Known rows, with every step that occurs
n > c > s > f > j > r: [ -4  24 -11 -37  -9 -21   0 -11  -4 -55   3   6   9  15   7  -7 -14  29]
f > s > c: [ -2 -18   5   3  -1 -22   3 -16  -6 -50  -2  -2  40  -6 -33   6  -4 -15]
s > f > n > c > j > r: [ -5  25 -10 -21  -3 -46   2  17  15 -52  23   9  20  -3  15  -4  14  39]
j > r > n > c: [  1  24  14   0  -1 -13  15   6  -1   3  18  -7   7  21  24   6  -6   0]
j > c > s: [ 28  19 -19  -2   6   1 -33 -15  14  -5  -6 -11  18   3 -19  -1 -12  25]
n > c > s > f: [ -5  26 -14 -22   1  -8   7 -12  -7 -57  -8  -8   2  22  14   0 -23  21]
r > n: [ -5  -5   0  33   5  -3   1  -3  -7  12  10  -9  12  13   4  15 -17 -18]
f > j > r > n > c > s: [-10   2  -9  -5 -13 -17  -1 -16  -4 -20  23   6   6  16   3  -6 -19  11]
c > s > f: [  4  18 -14  -1  12 -20 -25  -6   9 -38 -19  -6  26  17 -11   7 -19  26]
c > j: [-11  -6 -34  -3   6 -10   7   1  24   6   1   1  -7  -4   4  -7  -5  14]
j > f > n > c: [  5  28  -2 -15 -14  -5  -6   9  -6 -45  36  -6  -7 -21  -2  -3  -6   4]
j > c > s > r: [ 28  10  -5 -15  11 -10 -34  -7  26 -22 -12  -6  39 -15 -15   3 -11  44]
j > f > n > c > s > r: [  7  23   2 -23  -9 -20 -18  13  15 -74  21  -6  13 -27  -6  -3 -18  36]
n > c: [ -8   8  -4 -21  -9  10  29  -7 -14 -23   7  -1 -21   7  24  -5  -6  -3]
j > f > s > r > n: [ -5  10  20   5   5  -4 -20  -4   8 -39  15 -11  46 -23 -26  15 -26  -2]
f > s: [-17  -8   9   3 -11  -1  -5 -20  -7 -27   7   5  14   1 -16  -5  -1  -5]
j > r > n > c > s > f: [  3  39   3   0   7 -28  -2   3   4 -27   6 -11  28  34  15  11 -20  19]
s > f > j > r > n: [ -3  10   4   0   2 -29 -13  -4  -6 -15  15  10  40   3  -9  14  -2   4]
r > n > c > s: [-14   6 -13  18  -1  -2  11 -13 -10 -21   7 -16  -3  31  18   5 -36  -3]

Rows
[-19  21 -31 -28  -6   6  17 -13   9 -43  20  -6 -13  -8   4 -10 -23   5] => n > c > j > f > s
[ -5  -7 -12  -8   5 -44   2  -5  27 -41   2   2  43  -6 -29  -2   2  10] => f > s > c > j > r
[ -8  19 -21 -33  -2 -13  27   8  23 -10  10   2 -15   8  28 -13   1  25] => n > c > j > r
[ 29  25 -15   1   6 -29 -51  -7   7 -43   7  -4  43  -5 -25   6  -2  38] => j > c > s > f > n
[-11  -2   1  -8 -16 -11  14  -9 -13  -6  30   9   4   6  10  -1  -6  -5] => f > j > r > n > c
[ 29  31 -20  -7  16  -9 -39 -14   8 -25 -12 -12  38   4 -20  10 -13  31] => j > c > s > f
[  5 -16 -36  -3  16 -31  16   5  24 -21 -10  -6  23 -11 -18   6  -7   2] => s > c > j
[  2  27   3   5  -1 -18   2   3   9 -12  12 -10  10  33  16   2 -20  15] => j > r > n > c > s
[ -8  11 -15 -16  -8   3  12 -12  -3 -37  -3  -6 -18  21  15  -9 -22  15] => n > c > s
[ -8  28 -37 -29   2   8  20   1  15 -23  13 -10 -22  -9  14  -7 -22   9] => n > c > j > f
[ -2  13   3 -10  -8 -28   4   4 -19 -63  20   8  14  -5  12   5   7  14] => s > f > n > c
[ -7  -2   4  -7 -22 -17  11   4 -15 -42  30   9 -13  -7  15  -9   9   8] => f > n > c
[ -8  -5 -10 -13  -1 -13  -7 -12 -16 -32   4  14  20 -10 -11   5  -2   3] => s > f > j
[-11  15  17 -10  -2   2   0  -9  -4 -57  20 -13  29 -17  -7  11 -29  -4] => j > f > s > r > n > c
[ -8   9 -11 -17 -16 -37  10  15  17 -32  35  10  -6  -6  20 -18  15  34] => f > n > c > j > r
[-18   3 -33 -23  -4   0  33  -5   9 -16   7   1 -25   4  27 -12 -11  10] => n > c > j
[ 23   5  -3  10  14 -12 -33  -8  20 -15  -7 -14  47  -6 -10  12 -23  29] => j > c > s > r > n
[-18   2 -17   4  11 -14 -12  -2  31 -32  15  -8  37 -23 -18   7 -29  11] => c > j > f > s > r > n
[-14   2  -1  14  -3   4  26  -9 -20  -8  17 -11  -8  19  25   8 -21 -20] => r > n > c
[ 13  -5 -26 -11  -9   1 -31 -28  -1 -13   7   5  11 -12 -27  -8 -11  17] => f > j > c > s
[  7  17  17  18   5 -21  -8  12  10  19  14  -5  24  18   4  11  -2   2] => j > r > n
[-14  21 -33   5   7   5  19  -3   6 -11  22 -20  -8   6  17   8 -35 -10] => r > n > c > j > f
[ -6  -7   5   6 -10 -17  -6  -5  -3   9  22  10  18   2  -7   3  -1  -3] => f > j > r > n
